Every row comes from one small tree of marks. Brackets hold a mark, then the marks that hang from it, in the order of their numbers. Every link used is in the known rows. Which tree was each row made from?
Known rows
(k682 k330 (k361 k646 (k653 k452)) (k959 k552)): [-1.94  1.73 -2.32 -3.10  0.48 -0.02  0.27  1.01  1.22  0.61 -0.29  0.39
  1.06 -1.67  1.44 -0.89 -2.09 -0.73  1.05 -1.43 -0.73  1.61  1.13  0.55
  2.06]
(k452 (k552 (k330 (k682 (k361 k646))) k959) k653): [ 3.20 -0.37  2.85  2.96  0.27  0.10 -0.05 -1.24 -0.58  1.25  0.88 -0.14
  0.02  0.61 -0.30 -0.65  0.96  1.22 -0.79  0.08 -0.19  0.48 -1.07 -0.68
 -0.11]
(k682 (k330 k552) (k361 k646 (k653 k452)) k959): [-1.69  1.56 -2.51 -2.93  0.49  0.13  0.57  1.02  1.26  0.46 -0.30  0.04
  1.16 -2.04  1.25 -0.77 -1.09 -0.72  1.15  1.91 -0.68  1.70  1.06 -0.02
  2.02]
(k330 (k682 (k361 k552) k959)): [-0.11 -1.26  1.12 -1.24  0.00 -0.22 -0.50  0.85 -0.15  1.20 -1.77 -0.62
  0.06 -0.68 -0.46  0.38  1.19 -0.18  0.21  2.71  0.69  0.61 -0.10 -0.98
 -1.22]
(k552 k330 (k959 (k682 (k361 k653)))): [-0.34 -0.80  0.98  3.84  0.21 -0.92  1.39  0.35 -0.14  1.05 -0.06  0.12
  0.19  1.03 -0.39 -0.04 -1.40  0.16  0.13  0.14  0.21 -0.16  0.07  1.52
 -0.96]
(k246 (k361 k646) k469): [ 0.92  1.26 -2.58  1.47 -0.82 -0.24 -0.34  0.00  0.10 -1.90 -0.20 -1.07
  0.80 -1.49 -0.39  0.53 -1.99  0.52  0.89 -0.34  0.18 -1.61  0.95 -1.13
 -0.09]
(k959 (k552 (k330 (k682 (k361 (k653 k452)))))): [-0.54 -1.73  0.47  0.57 -0.15 -0.78 -0.34  0.42 -0.07  1.47  1.86 -0.08
 -0.24 -0.86 -0.14  0.31 -3.53 -0.02 -0.02 -0.41 -0.62  0.24 -0.66  0.30
 -0.38]
(k452 (k552 k330 (k959 (k682 (k361 k646)))) k653): [ 3.40  0.55  2.71  2.96  0.05 -0.54  0.28 -1.68 -0.63  0.65  0.61  0.17
  0.05  1.86 -0.47 -0.45  0.48  1.17 -0.98 -1.30 -0.26  0.21 -0.82  0.20
  0.02]
(k653 (k452 (k552 (k330 (k682 (k361 k646))) k959))): [ 0.60 -0.37  1.22  2.54 -0.23 -0.08 -0.52  0.45 -1.05  1.08  0.73  0.04
  0.55 -1.26 -0.03 -0.27 -1.30  0.44 -0.11  0.63 -0.85  0.07 -0.29 -0.13
  0.04]
(k246 (k361 k552 k646 k653)): [-0.53  1.43  0.26 -0.90 -0.23 -0.03  0.42  0.12  0.50 -1.87  0.39  0.46
 -0.29  0.80  0.60 -0.07  1.69 -0.48 -0.34 -0.50 -0.28 -0.98  0.63 -0.74
 -0.33]
(k361 k552 k653): [-1.14 -0.60  0.96 -1.48  0.48  0.82  0.32  0.42  0.25  0.11  0.69  0.52
 -1.06  1.31  0.23 -0.17  2.49 -0.63 -0.90  0.58  0.65  0.06 -0.40  0.05
 -0.40]
(k246 (k361 k552) k469): [ 0.59 -0.78 -1.55  0.62 -0.30 -0.01 -0.33  0.10  0.04 -2.28 -0.74 -0.94
  0.40 -1.17 -0.66  0.58 -0.55  0.37  0.57 -0.87  0.64 -0.99  0.89 -1.19
 -0.36]
(k959 k682): [ 1.19 -0.12  0.51  0.47 -1.00 -0.70 -0.67 -0.43 -0.68 -0.16 -0.06 -0.32
 -0.34  1.76 -1.29  1.13 -1.20  0.30 -0.44  0.07  0.64 -0.14 -0.58  0.75
 -1.23]
(k469 (k246 (k361 (k552 k959)))): [ 1.03 -1.29 -1.27  0.35 -0.39 -0.10 -0.97 -2.16  0.05 -1.84 -1.52  0.12
 -0.22 -0.04 -0.32  1.15  2.04  0.86  0.23 -0.46  0.34  0.14  1.38  0.42
  0.31]
(k646 (k361 (k552 k330 k959) k653)): [-0.46 -1.00  1.26  1.29  1.02  0.71  0.97  0.57 -0.11  0.05 -0.03  0.55
 -0.36  1.20  0.31 -0.61  1.32 -0.44 -0.02 -1.58  0.17 -0.48 -1.11  0.37
 -0.55]
(k411 (k959 k682)): [ 0.66 -0.35 -0.09 -0.18 -0.02 -0.01  0.03 -0.21 -0.23  0.39 -2.55 -0.52
 -0.27  1.44 -1.15 -0.08 -0.86 -0.05  0.24 -0.25  1.01  0.23 -0.64  0.81
 -1.64]
(k646 (k361 k653)): [-0.04 -0.22 -0.40 -0.44 -0.05  0.32  0.32  0.30 -0.34 -0.08  0.31 -0.22
 -0.97  1.50 -0.48  0.29 -0.35  0.11  0.31 -0.98  0.47 -0.81 -1.11 -0.17
 -0.25]
(k653 (k452 k552)): [ 1.09 -0.81 -0.19 -0.43 -0.68  0.43 -1.22 -0.29 -1.23 -0.58  0.79 -0.09
 -0.39 -0.26 -0.84  0.58 -0.95  0.70 -0.24 -0.52 -0.24 -0.04 -0.22 -0.28
  0.52]
(k653 k452): [ 0.65 -0.70 -1.63 -0.08 -0.82  0.49 -0.92 -0.56 -0.87 -0.44  0.52 -0.41
 -0.35 -0.68 -0.79  1.05 -2.10  0.27  0.36  0.82  0.05 -0.42  0.07 -0.12
  0.35]
(k330 (k552 k959) (k682 (k361 k646 (k653 k452)))): [-0.54 -0.10  0.57  1.96  0.18 -0.06 -0.05  1.65  0.23  2.34  0.78 -0.08
  0.24 -1.59  0.82 -0.53 -1.92 -0.36  0.02  6.05 -0.86  1.30 -0.55 -1.01
 -0.64]
(k452 k552): [ 1.75 -1.10  0.70 -0.50 -0.60  0.45 -1.00 -0.28 -0.92 -0.46  0.63 -0.09
 -0.46  0.99 -1.09  0.23  1.68  0.89 -0.43 -1.13  0.48  0.06 -0.28 -0.12
 -0.21]
(k653 (k452 (k552 k330))): [ 0.94 -1.31  0.23  0.45 -0.53  0.19 -0.81 -0.50 -1.18 -0.50  1.28 -0.09
 -0.15 -0.50 -0.89  0.56 -1.19  0.69 -0.20 -1.15 -0.36 -0.42 -0.33  0.18
  0.46]
(k646 (k361 (k653 (k452 k552)))): [-0.12 -0.12  0.20 -0.62  0.00  0.26 -0.08  0.51 -0.79 -0.27  0.62  0.02
 -0.97  1.02 -0.35  0.13 -1.09  0.27 -0.04 -1.68 -0.17 -0.56 -1.28 -0.37
  0.35]
(k246 (k361 k653) k469): [-0.75 -0.21 -2.35  0.68 -0.02 -0.22  0.53  0.67  0.38 -2.07  0.03 -1.07
 -0.34 -0.85 -0.61  0.61 -2.52  0.66  0.70 -0.61  0.67 -1.18  0.85 -0.93
  0.11]
(k361 k646 (k653 (k452 (k552 k959)))): [-0.84  1.92  0.50  0.44  0.28  0.84  0.07  0.85 -0.17  0.30  1.30  0.90
 -0.42  0.17  1.00 -0.77 -0.24 -0.25 -0.78  0.54 -0.76 -0.08 -0.38  0.04
  0.66]
(k361 (k653 k452)): [-1.25 -0.21 -0.97 -0.76 -0.02  0.51  0.15  0.28 -0.17 -0.07  1.14  0.01
 -1.18  0.17 -0.17  0.53 -1.72 -0.08 -0.15  0.96  0.14 -0.30 -0.21  0.08
  0.49]
(k646 (k361 (k552 k330) (k653 k452))): [-0.79 -0.67  0.92 -0.13  0.49  0.25  0.45  0.27 -0.42 -0.05  0.71  0.27
 -0.58  0.66  0.07 -0.01 -0.20 -0.55 -0.19 -1.57 -0.28 -0.86 -1.39  0.05
 -0.02]
(k411 k959): [ 0.65 -1.02 -1.39 -0.66  0.16  0.92  0.09 -0.37 -0.10  0.30 -2.28 -0.61
 -0.31  0.39 -0.95 -0.32  0.26  0.04  0.81  0.10  1.15  0.01 -0.10  0.27
 -0.98]
(k330 k552): [ 1.60 -1.53 -1.39 -0.54 -0.64  0.51 -0.76 -0.52 -0.12 -0.34  0.88 -0.39
 -0.21 -0.17 -0.82  0.67 -0.28  0.24  0.30  2.77  0.23  0.39 -0.17 -0.37
 -0.34]

Which tree is each row?
[-0.63  1.53  2.20  0.90 -0.50 -1.64  0.71  0.30 -0.01  1.66  0.53  0.33
  0.11  1.84  0.08  0.02  0.26 -0.67 -0.92  0.66 -0.13 -0.54 -0.52  0.85
 -1.10] | (k959 (k682 (k361 (k552 k330) k646 k653)))
[-1.84  0.07 -1.58 -3.06  0.62  0.12  0.58  1.06  0.52 -0.02 -0.93 -0.17
  0.47 -1.10  0.31 -0.48 -0.39  0.10  1.04 -1.09  0.18  1.63  1.19  0.30
  2.02] | (k682 k330 (k361 (k653 (k452 k552))) k959)
[ 0.95 -1.71  1.77  2.11  0.46  0.57 -0.11  0.31 -0.64  0.35 -0.52 -0.02
  0.31  0.35 -0.20 -0.20  1.04 -0.17  0.14 -0.87  0.19 -0.24 -1.43 -0.11
 -1.31] | (k646 (k361 (k552 (k330 k682) k959)))
[ 0.48  0.48  0.57  2.31 -0.26 -0.22  0.63 -0.06 -0.11  1.73 -0.11  0.27
  1.00 -0.16  0.53 -0.63  2.09 -0.53  0.28  1.27 -0.13 -0.59  0.63  0.26
 -0.52] | (k682 (k361 (k552 k330 k959) k646))
[-1.57  0.73  1.40 -1.44  0.35 -0.22 -0.09  1.48  0.23  1.66 -0.96 -0.06
 -0.07 -0.97  0.68 -0.19  0.27 -0.79 -0.27  3.31 -0.10  0.41 -0.37 -1.02
 -0.61] | (k330 (k682 (k361 k552 k646 (k653 k452)) k959))
[ 0.45  0.80 -0.76 -0.35 -0.10 -0.47  0.24  0.14  0.38  1.42 -2.07 -0.51
  1.07  0.27 -0.26 -0.89 -0.90 -0.39  0.73  0.54  0.29  1.33 -0.13  0.79
 -0.75] | (k411 (k959 (k682 (k330 k552) (k361 k646))))
[ 1.09  1.00 -0.20 -0.36 -0.87 -0.03 -0.37 -0.61  0.02 -2.11 -0.17  0.10
  0.39  0.29  0.06  0.35  1.76 -0.17  0.06 -0.66 -0.25 -1.08  0.88 -0.87
 -0.61] | (k246 (k361 k552 k646))
[-0.97  1.38 -0.86  1.76  0.67  0.43  0.71  1.19  0.80 -1.60 -0.44  0.02
  0.48 -1.00  0.97 -0.71 -0.17 -0.35  0.09 -0.14  0.01 -0.82  0.84 -0.89
 -0.13] | (k246 (k361 (k552 k959) k646 k653) k469)
[-0.29  0.29 -0.43 -0.29 -0.23 -0.61 -0.29 -2.03  0.52 -1.21  0.00  0.43
 -0.34  0.18  0.37  0.81  2.13  0.30 -0.39 -0.68 -0.22 -0.69  0.80  0.63
  0.55] | (k469 (k246 (k361 (k552 k330) k646 k653)))
[-0.58  0.44 -0.68 -0.26 -0.30 -0.64 -0.45 -2.00  0.33 -1.29  0.17  0.48
 -0.31 -0.40  0.47  0.94  0.96  0.22 -0.39 -0.52 -0.63 -0.65  0.81  0.54
  0.95] | (k469 (k246 (k361 (k552 k330) k646 (k653 k452))))
[ 0.95 -2.30  0.55  0.70 -0.31 -0.17 -0.99 -0.20 -0.20  0.67  1.59 -0.19
  0.01 -0.47 -0.64  0.46 -2.20  0.20 -0.07 -1.14 -0.13  0.25 -0.89  0.42
 -0.97] | (k959 (k552 (k330 k682)))
[-0.97  1.57 -0.91  0.38  0.18  0.00  0.40  0.85  0.70 -1.57  0.15 -0.27
  0.25 -0.83  0.59 -0.25 -0.20 -0.30 -0.08 -0.33  0.05 -1.21  0.56 -1.12
 -0.07] | (k246 (k361 k552 k646 k653) k469)
[ 3.53 -0.83  2.67  2.55  0.34  0.04  0.02 -1.83 -0.75 -0.36  0.59  0.13
 -0.41  2.06 -0.96 -0.12  0.29  1.42 -1.14 -2.03  0.14  0.50 -1.09  0.35
 -0.14] | (k452 (k552 k330 (k959 k682)) k653)
[-1.11  2.07  0.93 -0.35 -0.43 -1.05  0.15  0.63  0.20  1.34  0.53  0.28
  0.83  0.72  0.60 -0.26 -0.66 -0.77 -0.57 -0.19 -0.38  1.01 -0.14  0.94
  0.23] | (k959 (k682 k330 (k361 k552 k646 (k653 k452))))
[-1.35  1.62 -0.23 -1.19  0.01  0.09  0.61  0.65  0.81  1.69  0.89  0.23
  0.96 -0.10  1.22 -1.08  2.36 -0.84  0.13  0.00  0.03  1.03  0.60  0.37
  0.92] | (k682 k330 (k361 k552 k646 k653))
[-2.03  1.36  0.16 -1.62  0.59 -0.39  1.14  0.69  0.55  0.87 -0.88  0.48
  0.27 -0.70  1.00 -0.51  0.82 -1.09  0.18  1.25 -0.44 -0.58  0.64  0.00
  0.60] | (k682 (k361 (k552 k330) k646 (k653 k452)) k959)
[-0.33 -0.34  0.84 -0.98  0.34  0.55  0.26  0.44 -0.21 -0.02  0.07  0.25
 -0.83  1.67  0.01 -0.11  1.54 -0.44 -0.29 -1.13  0.39 -0.52 -1.25 -0.28
 -0.44] | (k646 (k361 k552 k653))
[-0.81  1.09 -1.67  0.47  0.24  0.31  0.84  0.96  1.07  1.55  1.03  0.12
  1.24 -1.03  1.27 -1.26  0.13 -0.44  0.84  2.12 -0.39  1.81  0.81  0.36
  1.18] | (k682 (k330 (k552 k959)) (k361 k646 k653))
[ 3.52 -1.39  1.64  2.20  0.49  0.85  0.05 -1.94 -0.65 -0.44  0.80  0.04
 -0.47  1.23 -0.82 -0.32  1.22  1.46 -0.64 -1.72  0.25  0.31 -0.70 -0.08
  0.39] | (k452 (k552 k330 k959) k653)
[-1.69  1.21  0.51 -1.62  0.62 -0.37  1.38  0.65  0.76  0.97 -1.03  0.47
  0.22  0.01  0.88 -0.65  2.33 -0.99  0.16  1.06  0.03 -0.58  0.62  0.09
  0.10] | (k682 (k361 (k552 k330) k646 k653) k959)
[ 0.78 -1.61  1.17  0.73 -0.46  0.08 -1.09 -0.08 -1.24  0.05  1.30 -0.31
 -0.14 -0.84 -0.88  0.54 -1.51  0.66 -0.42 -0.31 -0.38 -0.07 -0.89 -0.18
 -0.04] | (k653 (k452 (k552 (k330 k682))))
[-0.25 -0.82 -0.93 -1.22 -0.27 -0.41 -0.57 -1.88  0.37 -1.60 -0.61  0.17
 -0.92  0.52 -0.18  1.21  1.98  0.63 -0.25 -0.48  0.32 -0.12  1.00  0.35
  0.53] | (k469 (k246 (k361 k552 k653)))
[ 0.46 -1.54  0.93 -0.26 -0.03  0.23 -1.00  0.14 -1.02 -0.45  0.25 -0.24
 -0.05 -1.12 -0.78  0.50 -1.37  0.55 -0.19 -0.36 -0.34  0.09 -0.58 -0.20
  0.12] | (k653 (k452 (k552 (k330 (k682 k959)))))
[ 0.66  1.13 -1.34  0.93 -0.41 -0.01 -0.38  0.13  0.21 -1.86 -0.44 -0.62
  0.90 -1.33  0.06  0.15 -0.14 -0.02  0.31 -0.50  0.10 -1.35  0.78 -1.22
 -0.28] | (k246 (k361 k552 k646) k469)
[-1.49  1.98  0.84 -1.10  0.26  0.83 -0.01  0.50  0.19  0.48  1.26  0.97
 -0.42  0.18  1.32 -0.49  1.19 -1.27 -1.14  1.29 -0.62 -0.37 -0.57 -0.15
  0.31] | (k361 k552 k646 (k653 k452))
[-0.72  1.07 -0.31 -1.02  0.33 -0.62  0.41  0.63  0.81  1.74 -1.48  0.10
  0.62  0.76  0.32 -1.26 -2.04 -0.65  0.37 -2.05  0.01  1.53 -0.27  1.33
 -0.54] | (k411 (k959 k552 (k682 k330 (k361 k646 k653))))
[ 0.56 -1.58 -1.22 -1.76  0.31  0.41 -0.36 -0.38  0.30 -1.09 -0.78  0.07
 -0.01 -0.48 -0.53  0.45 -1.07  0.04  0.69 -1.83  0.27  0.08  0.30  0.61
 -0.02] | (k682 (k959 (k552 k330)))
[-0.05 -0.70 -1.93 -0.76 -0.55 -0.59 -0.50 -2.01  0.24 -1.64 -0.43 -0.17
 -1.04  0.38 -0.55  1.52  0.47  1.06  0.21 -0.40  0.40 -0.34  1.09  0.43
  0.70] | (k469 (k246 (k361 k653)))
[-0.31  0.18 -0.41  0.82  0.17 -0.29 -0.05 -1.74  0.58 -1.22 -0.42  0.67
 -0.16  0.00  0.65  0.43  2.14  0.29 -0.23 -0.54 -0.25 -0.35  1.02  0.80
  0.51] | (k469 (k246 (k361 (k552 k330 k959) k646 k653)))
[-1.34 -0.92  1.49 -1.66  0.50 -0.19  0.10  1.40  0.22  1.42 -1.33 -0.34
 -0.47 -0.26 -0.05  0.05  1.12 -0.39 -0.11  2.87  0.70  0.69 -0.28 -0.88
 -1.03] | (k330 (k682 (k361 k552 k653) k959))
[-2.29  1.89 -1.07 -3.14  0.75  0.37  0.66  1.05  1.03  0.55 -1.00  0.43
  1.09 -1.36  1.55 -1.01  1.17 -1.11  0.62  0.02 -0.26  1.33  1.09  0.19
  1.72] | (k682 k330 (k361 k552 k646 (k653 k452)) k959)
